Every row comes from one small tree of marks. Brackets hold a mark, then the marks that hang from it, in the order of their numbers. Every link used is in the known rows. Which tree was each row made from?
Known rows
[k_238 [k_850 [k_431 k_161]]]: 1.42 -2.73 0.29 -2.17 1.46 -3.29 -0.54 -0.77 0.76 5.67 0.12 -0.03 -3.44
 0.66 -2.24 -0.23 0.34 -0.94 0.81 0.22 0.08 0.16 0.72 2.23 2.25 2.12
[k_161 k_311 [k_431 k_850]]: 0.14 2.12 0.17 1.33 1.78 1.61 -0.75 0.58 -2.50 2.46 0.22 -0.33 -3.34
 0.03 -1.41 -0.76 -0.44 -3.06 -1.47 0.94 1.19 2.48 -0.90 0.16 -0.92
 -0.57
[k_580 k_122]: -0.73 2.51 0.42 -0.92 0.80 -0.72 0.59 0.19 -0.77 -1.87 -0.17 0.19 -2.23
 0.87 -0.69 0.47 0.33 1.29 -0.06 0.20 -0.71 1.02 -0.42 0.43 0.11 -1.18
[k_580 [k_122 [k_850 [k_238 k_325] k_431]]]: 2.63 2.04 -0.18 -0.92 1.40 -1.00 0.28 -0.66 -1.04 3.88 0.59 0.13 -4.42
 1.09 -0.11 -1.20 1.27 -0.92 1.10 3.93 -0.58 3.96 -0.48 -0.79 -5.00
 -1.47
[k_850 [k_238 k_325]]: -0.60 0.25 -0.92 -0.12 -0.35 0.60 0.23 -0.24 -0.88 -0.31 -0.02 -0.11
 0.05 -0.13 2.57 -0.36 0.51 -0.74 1.00 1.75 0.64 0.67 0.51 -0.96 -0.64
 -0.30
[k_161 [k_311 k_445] [k_431 k_325 k_850]]: -3.86 1.35 -0.25 3.36 1.95 0.78 -0.49 -0.63 -1.58 2.20 1.00 -0.60 -4.24
 2.62 -0.83 -0.78 0.05 -1.07 -1.74 0.54 -1.05 2.01 -1.25 0.25 -3.25 0.89
[k_311 k_445]: -1.91 0.00 -0.35 1.53 -0.64 -0.13 0.33 -0.36 0.76 -1.57 0.34 -0.93 -0.98
 1.16 0.43 0.67 0.54 0.77 1.00 0.05 0.87 -0.61 0.21 0.17 -2.82 0.56
[k_238 k_325 [k_850 [k_431 k_161]]]: 1.52 -2.47 0.14 -1.00 0.99 -3.68 -0.08 -1.36 -0.75 5.29 0.38 0.68 -3.68
 0.22 -0.32 -0.66 0.52 -0.34 1.46 1.27 -0.51 0.42 0.95 1.30 2.08 2.64
[k_850 k_238]: -0.84 0.34 -0.73 -1.27 0.09 1.07 -0.21 0.33 0.57 0.08 -0.32 -0.90 0.01
 0.45 0.47 -0.10 0.28 -1.32 0.27 0.85 1.23 0.28 0.39 0.10 -0.38 -0.78
[k_238 k_325 [k_850 [k_431 [k_161 k_311]]]]: 0.98 -0.72 0.51 -0.42 2.14 -3.07 -0.40 -1.10 -1.10 7.84 0.81 -0.43 -4.37
 0.40 0.03 -0.54 0.52 -2.59 1.44 2.49 -0.20 -0.14 0.30 1.52 2.72 3.15
[k_238 [k_325 [k_431 [k_161 k_311] k_850]]]: -0.17 0.47 0.19 1.09 2.31 -0.08 -0.57 -1.65 -2.15 3.50 0.49 1.22 -6.91
 0.92 1.19 1.02 0.11 -1.91 -0.77 2.77 -1.11 -0.01 -0.50 0.71 0.86 0.33
[k_850 [k_238 [k_325 k_431]]]: -0.20 -1.25 -0.48 -0.36 0.34 2.24 -0.55 -0.51 -0.54 0.29 -0.80 0.58
 -3.21 -0.03 2.44 1.29 0.52 -1.22 1.12 2.23 0.43 1.02 0.38 -1.38 -0.92
 -1.17
[k_122 k_580 [k_850 k_238 [k_431 k_325]]]: 1.43 -2.24 -0.11 -0.12 2.21 -1.01 -1.27 -1.50 1.88 4.53 0.97 -1.10 -0.85
 1.73 -3.01 -0.30 1.04 -0.86 -2.29 3.19 -1.50 3.80 -1.84 -0.49 -4.62
 1.54
[k_161 [k_311 k_445] [k_431 k_325]]: -5.59 0.71 0.37 2.58 1.80 1.44 -0.40 -0.17 -0.30 1.27 -0.10 -1.16 -3.02
 1.78 -0.35 -0.09 0.01 0.57 -0.61 0.49 -0.91 0.19 -1.57 0.00 -1.44 1.72
[k_431 [k_161 [k_311 k_445]] [k_850 k_238]]: -3.29 1.98 -1.19 0.57 1.50 -0.16 -0.14 -0.88 0.30 1.83 1.05 -2.05 -4.17
 2.90 0.18 0.16 0.70 -2.56 -0.33 2.02 2.02 -0.95 0.02 2.57 -1.66 0.35
[k_580 [k_122 k_850]]: 1.65 3.74 0.25 -0.30 1.16 -1.48 0.72 0.04 -1.18 -0.28 0.77 0.43 -3.37
 1.08 -0.80 -0.70 0.49 -0.08 -0.09 1.40 -1.40 2.46 -1.30 0.06 -3.62
 -1.88
[k_161 k_311 [k_431 [k_325 k_238]]]: -4.92 1.22 0.13 -0.52 2.31 2.05 -0.90 -0.26 -0.25 2.84 -0.74 -1.42 -3.02
 0.30 -0.22 0.16 -0.34 -1.54 -2.13 2.35 -1.03 -0.32 -2.23 -1.04 -0.84
 1.96
[k_850 k_238 k_431]: 0.66 -2.10 -0.23 -1.68 0.64 0.87 -0.94 -0.14 1.56 4.49 -0.50 -1.00 -0.91
 0.41 -1.40 0.07 0.54 -1.54 0.46 1.55 1.56 1.29 0.55 0.39 -1.12 -0.13
[k_325 [k_431 k_161 [k_850 k_238]]]: -0.30 -1.36 -0.79 -1.79 1.58 0.91 -0.94 -0.97 0.24 1.25 -0.56 0.70 -5.78
 1.61 -0.63 1.31 0.21 -1.61 -1.13 1.16 0.52 0.61 0.18 1.62 -0.10 -1.39
[k_325 [k_238 k_850]]: 0.34 0.56 -0.90 -2.19 0.03 -1.39 -0.19 -0.29 -0.16 1.46 0.57 -1.39 -2.50
 0.00 0.51 0.20 0.38 -3.67 0.42 1.28 0.83 0.15 0.23 -0.44 -1.64 0.90
[k_325 k_238 [k_431 k_850]]: 0.83 -0.35 -0.75 -1.14 0.65 1.63 -1.07 -1.32 -0.15 1.48 -0.01 -0.02
 -5.84 0.72 -0.20 1.77 0.26 -3.29 -1.55 2.30 0.26 1.29 -0.41 -1.14 -4.52
 -1.07
[k_580 [k_122 [k_850 k_238]]]: 1.04 3.89 -0.56 -1.40 1.25 -0.45 0.51 0.45 -0.53 -0.27 0.47 -0.39 -3.28
 1.48 -0.38 -0.85 0.80 -1.36 0.23 2.09 -0.15 2.71 -0.95 0.20 -3.89 -2.72
[k_161 [k_311 k_445] k_431]: -3.66 1.73 0.35 2.19 1.05 1.99 -0.30 0.69 -0.46 0.07 -0.53 -1.83 -2.75
 0.42 -0.43 0.53 0.08 -0.60 0.70 1.00 2.20 -0.09 -0.94 -0.05 -1.63 0.90
[k_161 k_311 [k_431 k_325 [k_850 k_238]]]: -2.62 1.20 -0.63 0.67 2.68 2.05 -1.03 0.04 -1.85 3.83 0.32 -0.43 -3.53
 1.83 -0.78 -1.54 -0.19 -3.23 -2.50 1.32 -0.67 2.99 -1.17 0.28 -1.00
 -0.50
[k_431 [k_161 k_311] k_325 k_850]: -2.51 0.62 -0.12 0.72 2.79 -1.80 -0.37 -1.72 -0.83 4.46 1.38 0.47 -3.70
 2.64 -0.61 -0.99 -0.21 -0.91 -2.87 0.82 -3.42 -0.35 -1.22 2.27 1.60
 1.64
[k_122 k_580 [k_850 [k_431 k_161 k_325]]]: 0.59 -2.76 0.74 0.00 2.81 -3.41 -0.91 -2.42 2.01 4.18 0.79 0.08 -2.24
 1.74 -4.10 0.08 0.60 2.23 -2.85 2.50 -3.23 1.37 -2.44 1.00 -1.69 3.58
[k_122 k_580]: 0.13 -0.38 0.34 0.48 0.42 -0.44 -0.41 -0.39 0.48 -2.58 0.22 -1.00 1.20
 -0.31 -1.67 1.63 0.31 0.71 -1.33 1.10 0.69 0.94 -0.88 -0.44 -0.02 1.37

Write each row's tree
-4.81 -0.87 -0.48 -2.13 1.39 -1.36 -0.12 -1.91 1.60 1.11 -0.44 -0.26
 -2.42 1.50 -0.02 0.48 0.02 1.60 -2.10 1.32 -3.03 -2.82 -1.36 0.90 0.52
 2.89 -> [k_431 k_161 [k_325 k_238]]
-1.53 -0.68 -0.93 -1.69 0.81 -1.97 -0.23 -1.18 0.00 2.87 1.03 -0.74
 -2.67 1.38 0.59 -0.47 0.28 -2.54 -0.87 0.72 -2.18 0.51 -0.40 -0.46
 -1.30 1.93 -> [k_431 [k_325 [k_238 k_850]]]
-0.06 -0.10 0.45 -0.26 2.21 -1.17 -0.48 -0.93 -1.82 4.05 0.24 0.45 -6.44
 0.46 1.83 1.05 0.29 -2.76 1.28 2.10 -0.66 -0.73 -0.09 0.85 3.26 1.43 -> [k_238 [k_325 [k_431 [k_161 k_311]]] k_850]
-6.00 0.40 0.12 1.57 2.01 -1.30 0.07 -1.54 1.24 2.04 0.64 -1.10 -3.14
 3.13 0.44 0.31 0.34 1.52 -0.67 0.84 -2.30 -2.89 -1.40 2.07 0.92 3.06 -> [k_431 [k_161 [k_311 k_445]] k_325]
0.47 -2.07 0.06 -0.89 1.01 -1.85 -0.17 -1.14 -1.40 1.44 -0.04 1.55 -5.75
 0.20 1.52 1.16 0.26 -0.56 1.37 1.09 -1.07 -0.19 0.54 0.41 2.40 1.07 -> [k_238 [k_325 [k_431 k_161]] k_850]
0.76 -0.91 -0.43 -2.44 0.67 0.29 -0.92 -0.55 0.28 2.23 -0.19 -0.65 -5.52
 0.11 0.42 1.82 0.40 -4.14 0.47 1.65 0.60 0.59 0.09 -1.00 -2.02 0.00 -> [k_325 [k_238 k_850] k_431]
-1.53 -0.63 0.27 -2.10 2.57 0.14 -1.01 -0.43 1.85 6.91 -0.73 -1.82 -2.94
 0.87 -1.49 0.43 0.38 -1.99 0.08 2.82 1.43 -1.26 -0.32 2.27 2.17 1.42 -> [k_850 k_238 [k_431 [k_161 k_311]]]
-2.59 -0.99 -1.28 -1.10 1.71 -1.36 -0.26 -1.56 0.06 1.89 0.62 0.71 -2.69
 2.98 -0.34 -1.08 0.15 -0.05 -2.48 0.34 -2.37 0.45 -0.21 2.13 0.46 0.37 -> [k_431 k_161 k_325 [k_850 k_238]]
-2.76 -1.75 1.03 -0.47 3.19 -1.47 -0.91 -1.64 1.38 8.06 0.07 -0.26 -3.24
 2.00 -1.92 -0.19 0.06 0.46 -1.56 1.56 -3.05 -1.37 -1.31 2.09 2.85 3.27 -> [k_850 [k_431 [k_161 k_311] k_325]]
-2.11 -3.60 0.60 -1.08 2.04 -2.12 -0.62 -1.86 1.76 5.24 -0.35 0.79 -2.43
 1.93 -2.08 -0.04 0.04 2.69 -1.41 0.35 -3.30 -0.79 -0.67 1.83 2.03 2.79 -> [k_850 [k_431 k_161 k_325]]
-0.43 0.33 0.83 -1.35 3.18 -3.58 0.09 -1.82 0.75 5.14 0.43 1.26 -5.66
 2.96 -2.97 -1.03 0.55 2.66 -1.53 1.70 -4.79 1.66 -1.97 1.90 -1.57 0.89 -> [k_580 [k_122 [k_850 [k_431 k_161 k_325]]]]
-0.90 -2.30 -0.27 -1.72 0.94 -0.74 -0.29 -1.25 0.69 3.97 -0.83 -0.01
 -2.19 0.36 0.13 0.04 0.61 0.83 0.88 2.60 0.41 -0.49 0.57 1.02 1.09 1.58 -> [k_850 [k_238 k_325] [k_431 k_161]]
1.87 0.93 -0.63 -0.20 0.88 -0.09 -0.50 -0.20 0.77 -1.11 0.85 -1.61 0.36
 0.16 -1.34 0.20 0.83 -1.83 -1.18 3.04 1.35 2.49 -1.41 -0.71 -4.10 0.04 -> [k_122 k_580 [k_850 k_238]]
0.60 0.76 -0.02 -1.47 2.57 -1.17 -0.26 -0.90 0.63 5.50 0.75 0.10 -4.64
 2.82 -1.99 -1.39 0.98 -0.45 -0.89 2.43 -2.97 3.98 -1.31 0.19 -4.42
 -1.09 -> [k_580 [k_122 [k_850 k_238 [k_431 k_325]]]]
2.20 1.06 -0.78 0.90 0.42 -0.55 -0.08 -0.80 -0.67 -1.50 1.06 -0.86 0.13
 -0.17 0.69 -0.19 1.02 -1.34 -0.44 3.98 0.65 2.68 -1.20 -1.74 -4.35 0.58 -> [k_122 k_580 [k_850 [k_238 k_325]]]
-4.67 -1.81 0.68 1.05 2.61 -1.50 -0.59 -2.02 2.21 6.52 0.46 -1.29 -4.15
 3.17 -1.62 0.47 0.61 1.37 -0.49 1.61 -2.14 -1.86 -1.09 2.29 0.14 3.77 -> [k_850 [k_431 [k_161 [k_311 k_445]] k_325]]
-0.45 -0.29 0.10 -3.29 2.45 -2.10 -0.99 -1.11 1.07 8.33 0.20 -2.37 -5.24
 0.61 -1.44 0.57 0.50 -4.43 0.20 3.32 0.99 -1.45 -0.46 1.70 0.80 3.14 -> [k_325 [k_238 [k_850 [k_431 [k_161 k_311]]]]]
-4.15 -1.11 0.45 -2.09 3.12 -0.94 -1.06 -2.16 2.19 8.17 -0.19 -1.56
 -4.38 1.63 -1.55 0.63 0.24 -0.70 -2.03 3.33 -2.34 -2.33 -1.73 1.36 0.64
 3.99 -> [k_850 [k_431 [k_161 k_311] [k_325 k_238]]]
-2.67 -0.03 -0.83 -0.48 1.26 0.82 -0.69 -1.08 -1.19 1.13 -0.10 0.22
 -3.76 1.10 -1.22 -0.59 -0.27 -1.05 -3.19 1.02 -1.59 2.29 -1.33 -0.94
 -3.56 0.74 -> [k_161 [k_431 [k_325 k_238] k_850]]
0.93 -1.65 0.04 -0.55 2.03 -1.59 -1.24 -2.44 2.13 4.54 1.11 -1.48 -2.18
 1.09 -3.15 0.52 0.89 -0.71 -3.07 4.38 -2.22 2.53 -2.67 -1.48 -6.40 3.15 -> [k_122 k_580 [k_850 [k_431 [k_325 k_238]]]]
-0.58 1.77 -0.05 0.17 2.06 -1.11 -0.28 -0.78 -1.04 3.31 0.98 -0.26 -3.28
 1.37 -0.70 -0.36 -0.14 -2.22 -1.58 1.23 -0.27 -0.62 -0.57 2.28 1.31
 0.72 -> [k_431 [k_161 k_311] k_850]
1.37 -0.92 -0.90 -0.81 0.90 2.33 -1.12 -0.41 -0.38 1.64 -0.01 0.52 -4.60
 1.19 -0.12 1.02 0.31 -3.37 -0.75 1.22 0.92 2.65 0.50 -0.09 -2.61 -2.66 -> [k_325 [k_431 [k_850 k_238]]]
1.76 -1.59 0.01 -1.76 2.15 -1.68 -1.04 -1.24 2.45 3.13 -0.01 -1.46 -1.78
 0.77 -3.57 0.70 0.90 -0.30 -1.28 3.82 1.06 1.40 -1.38 1.11 -2.45 1.79 -> [k_122 k_580 [k_850 k_238 [k_431 k_161]]]
-3.86 1.42 -0.69 -0.90 2.66 -1.28 -0.50 -2.23 -0.13 4.64 1.11 -0.82
 -4.92 2.45 -0.17 -0.24 0.06 -2.10 -3.26 2.59 -2.80 -1.43 -1.67 1.47
 -0.56 2.38 -> [k_431 [k_161 k_311] [k_325 k_238] k_850]
2.44 1.86 -0.04 -1.94 1.85 -0.53 -0.20 -0.07 0.42 4.28 0.26 -0.63 -4.21
 1.57 -2.23 -0.80 1.07 -1.50 0.31 2.88 0.10 3.68 -0.73 0.27 -4.83 -1.96 -> [k_580 [k_122 [k_850 k_238 k_431]]]
-0.74 -0.71 1.01 -1.00 2.48 -0.78 -0.81 -0.81 1.19 6.77 -0.37 -0.92
 -2.86 0.49 -2.05 0.50 0.07 -0.53 -0.25 1.98 0.03 -1.58 -0.60 2.12 2.63
 2.29 -> [k_850 [k_431 [k_161 k_311]]]
-2.49 0.11 -0.01 -0.84 2.23 1.80 -0.71 -0.75 -0.30 2.70 -0.90 -0.18
 -5.34 0.52 2.19 1.73 0.35 -1.66 0.63 3.63 0.23 -1.76 -0.58 0.51 2.56
 0.42 -> [k_850 [k_238 [k_325 [k_431 [k_161 k_311]]]]]
-3.91 0.64 -0.44 -2.18 2.69 -2.56 -0.38 -1.46 0.23 5.18 0.84 -1.47 -4.50
 1.82 0.46 -0.11 0.16 -2.96 -1.29 1.95 -2.32 -1.99 -1.29 1.49 1.99 3.49 -> [k_431 [k_161 k_311] [k_325 [k_238 k_850]]]
3.47 -0.98 -0.20 0.43 1.00 -0.82 -0.76 -1.27 0.29 2.99 0.84 -1.00 -0.78
 -0.07 -1.12 -0.15 1.27 -1.45 -0.24 4.82 0.87 3.74 -0.96 -1.58 -5.07
 1.17 -> [k_122 k_580 [k_850 [k_238 k_325] k_431]]
-1.98 -1.57 -0.39 -1.55 1.07 1.13 -0.37 -1.04 0.04 -0.05 -1.36 0.88
 -4.24 0.33 1.89 1.76 0.39 0.55 0.78 2.30 -0.08 -1.22 0.15 0.26 1.52
 0.15 -> [k_850 [k_238 [k_325 [k_431 k_161]]]]
-4.26 1.46 0.14 1.11 1.27 -0.69 0.19 -0.70 1.05 0.79 0.13 -1.79 -2.67
 1.66 0.22 0.94 0.40 0.36 0.56 1.26 0.75 -3.20 -0.65 2.09 0.70 2.14 -> [k_431 [k_161 [k_311 k_445]]]
-0.02 1.24 0.12 -1.79 2.40 -1.79 -0.17 -1.82 0.81 5.59 0.70 -0.40 -5.71
 2.31 -2.10 -0.46 0.91 -0.30 -1.65 3.36 -3.64 2.73 -2.20 -0.65 -6.23
 0.53 -> [k_580 [k_122 [k_850 [k_431 [k_325 k_238]]]]]
-3.20 -0.91 -0.80 -2.80 1.44 -3.22 -0.08 -1.70 0.65 2.42 0.50 -0.40
 -3.62 1.77 0.18 -0.15 0.19 -0.77 -1.17 0.86 -2.61 -1.65 -0.63 1.21 1.07
 3.08 -> [k_431 k_161 [k_325 [k_238 k_850]]]
0.14 -2.14 -0.25 -3.75 1.33 -2.80 -0.72 -1.35 1.54 5.71 -0.09 -1.31
 -4.48 0.42 -1.74 0.59 0.51 -2.14 0.32 2.06 0.68 -0.84 0.22 1.45 -0.04
 2.80 -> [k_325 [k_238 [k_850 [k_431 k_161]]]]
-6.95 1.29 -0.20 1.10 1.72 1.87 -0.56 -0.69 0.50 1.39 -0.30 -2.37 -3.90
 1.59 0.16 0.66 0.22 -0.58 -1.10 2.34 -0.23 -0.83 -2.01 -0.88 -3.48 2.50 -> [k_161 [k_311 k_445] [k_431 [k_325 k_238]]]
3.06 1.73 0.70 -0.80 1.67 -1.69 0.03 -0.42 -0.11 4.20 0.58 0.27 -4.19
 1.29 -2.68 -0.73 0.79 -0.16 0.07 2.22 -1.18 3.49 -1.13 0.25 -4.51 -1.19 -> [k_580 [k_122 [k_850 k_431]]]
-0.08 0.40 -0.98 -0.58 0.69 2.03 -0.68 0.68 -1.56 -0.14 -0.55 -0.11
 -2.31 0.31 -1.20 -0.86 -0.13 -2.16 -1.04 0.54 2.18 3.17 0.15 -0.08
 -2.12 -1.78 -> [k_161 [k_431 [k_850 k_238]]]
3.48 -2.14 0.05 0.02 0.19 -2.54 -0.24 -0.80 -1.39 5.56 1.03 0.36 -2.50
 -0.04 0.21 -1.00 0.63 -2.04 1.79 1.11 -0.15 2.56 1.21 -0.31 -0.47 1.48 -> [k_238 k_325 [k_850 k_431]]
-3.62 -0.48 -0.12 -0.71 1.95 0.07 -0.74 -0.80 2.58 5.37 -0.34 -2.79
 -3.58 2.16 -1.13 1.10 0.95 -1.13 1.09 2.85 2.27 -1.98 -0.12 2.34 -0.55
 1.91 -> [k_850 k_238 [k_431 [k_161 [k_311 k_445]]]]
-0.95 -0.87 -0.60 -2.22 1.45 0.26 -0.87 -1.88 0.55 1.26 -0.47 0.35 -6.88
 1.18 -0.77 2.21 0.14 -1.54 -1.80 2.36 -0.24 -0.69 -0.63 0.65 -1.99 0.17 -> [k_325 k_238 [k_431 k_161 k_850]]
4.06 -1.08 0.64 0.57 1.33 -1.48 -0.99 -1.06 1.24 3.22 1.03 -0.90 -0.79
 0.02 -3.58 0.40 0.75 -0.64 -1.29 2.91 0.25 3.15 -1.57 -0.67 -4.62 1.46 -> [k_122 k_580 [k_850 k_431]]
3.39 -0.91 -0.07 -0.65 1.47 -0.43 -1.21 -0.65 1.81 3.37 0.68 -1.81 -0.72
 0.26 -3.20 0.32 1.08 -2.07 -1.03 3.68 1.60 3.45 -1.21 -0.47 -4.89 0.72 -> [k_122 k_580 [k_850 k_238 k_431]]
-1.88 0.12 0.79 0.29 2.10 0.76 -0.47 -1.14 -0.87 2.56 -0.59 0.66 -5.20
 0.16 1.66 1.74 0.09 -0.27 0.32 2.84 -1.09 -1.95 -0.90 0.37 2.73 1.25 -> [k_238 [k_325 [k_431 [k_161 k_311]]]]
-2.63 -0.68 -0.59 -1.70 1.27 -0.40 -0.58 -0.33 -0.76 1.73 -0.23 -0.53
 -3.45 0.64 -0.48 -0.56 -0.12 -1.89 -1.13 0.42 -1.19 1.54 -0.90 -0.83
 -1.28 1.85 -> [k_161 [k_431 [k_325 [k_238 k_850]]]]
-1.51 0.24 0.03 -2.93 2.61 -0.24 -1.10 -0.88 0.49 4.50 -0.24 -1.45 -7.45
 0.52 0.24 2.35 0.28 -4.53 0.06 2.84 0.43 -2.04 -0.80 0.84 1.21 1.70 -> [k_325 [k_238 k_850] [k_431 [k_161 k_311]]]
-2.80 -0.56 0.72 0.52 1.85 -0.87 -0.52 -1.18 2.04 5.32 -0.03 -1.98 -3.73
 1.75 -1.68 1.15 0.66 0.20 0.74 2.06 1.06 -2.24 -0.47 2.18 -0.26 2.75 -> [k_850 [k_431 [k_161 [k_311 k_445]]]]
1.34 0.79 0.73 -0.19 2.48 -2.27 -0.04 -1.28 0.00 5.43 1.01 0.93 -4.54
 2.57 -2.46 -1.33 0.73 0.91 -1.20 1.64 -4.27 3.75 -1.73 0.12 -4.14 -0.25 -> [k_580 [k_122 [k_850 [k_431 k_325]]]]
-3.37 -1.80 0.26 -1.73 3.37 -0.39 -1.12 -1.27 1.92 8.14 -0.26 -1.16
 -3.09 2.28 -1.44 -0.21 0.32 -0.78 -1.24 2.33 -1.77 -1.07 -0.92 2.24
 2.47 2.32 -> [k_850 k_238 [k_431 [k_161 k_311] k_325]]
-3.16 1.86 -0.42 0.14 2.42 1.37 -0.97 -0.80 -1.55 3.75 0.47 -0.92 -4.55
 1.26 -0.79 -0.64 -0.32 -3.06 -3.25 2.30 -1.40 1.72 -1.95 -0.70 -2.83
 1.15 -> [k_161 k_311 [k_431 [k_325 k_238] k_850]]
-7.53 1.06 -0.44 -0.07 1.96 -0.78 -0.05 -2.06 1.92 2.13 0.38 -2.36 -4.27
 2.77 0.64 1.14 0.55 0.39 -1.12 2.58 -1.71 -3.98 -1.82 1.35 -1.25 3.78 -> [k_431 [k_161 [k_311 k_445]] [k_325 k_238]]
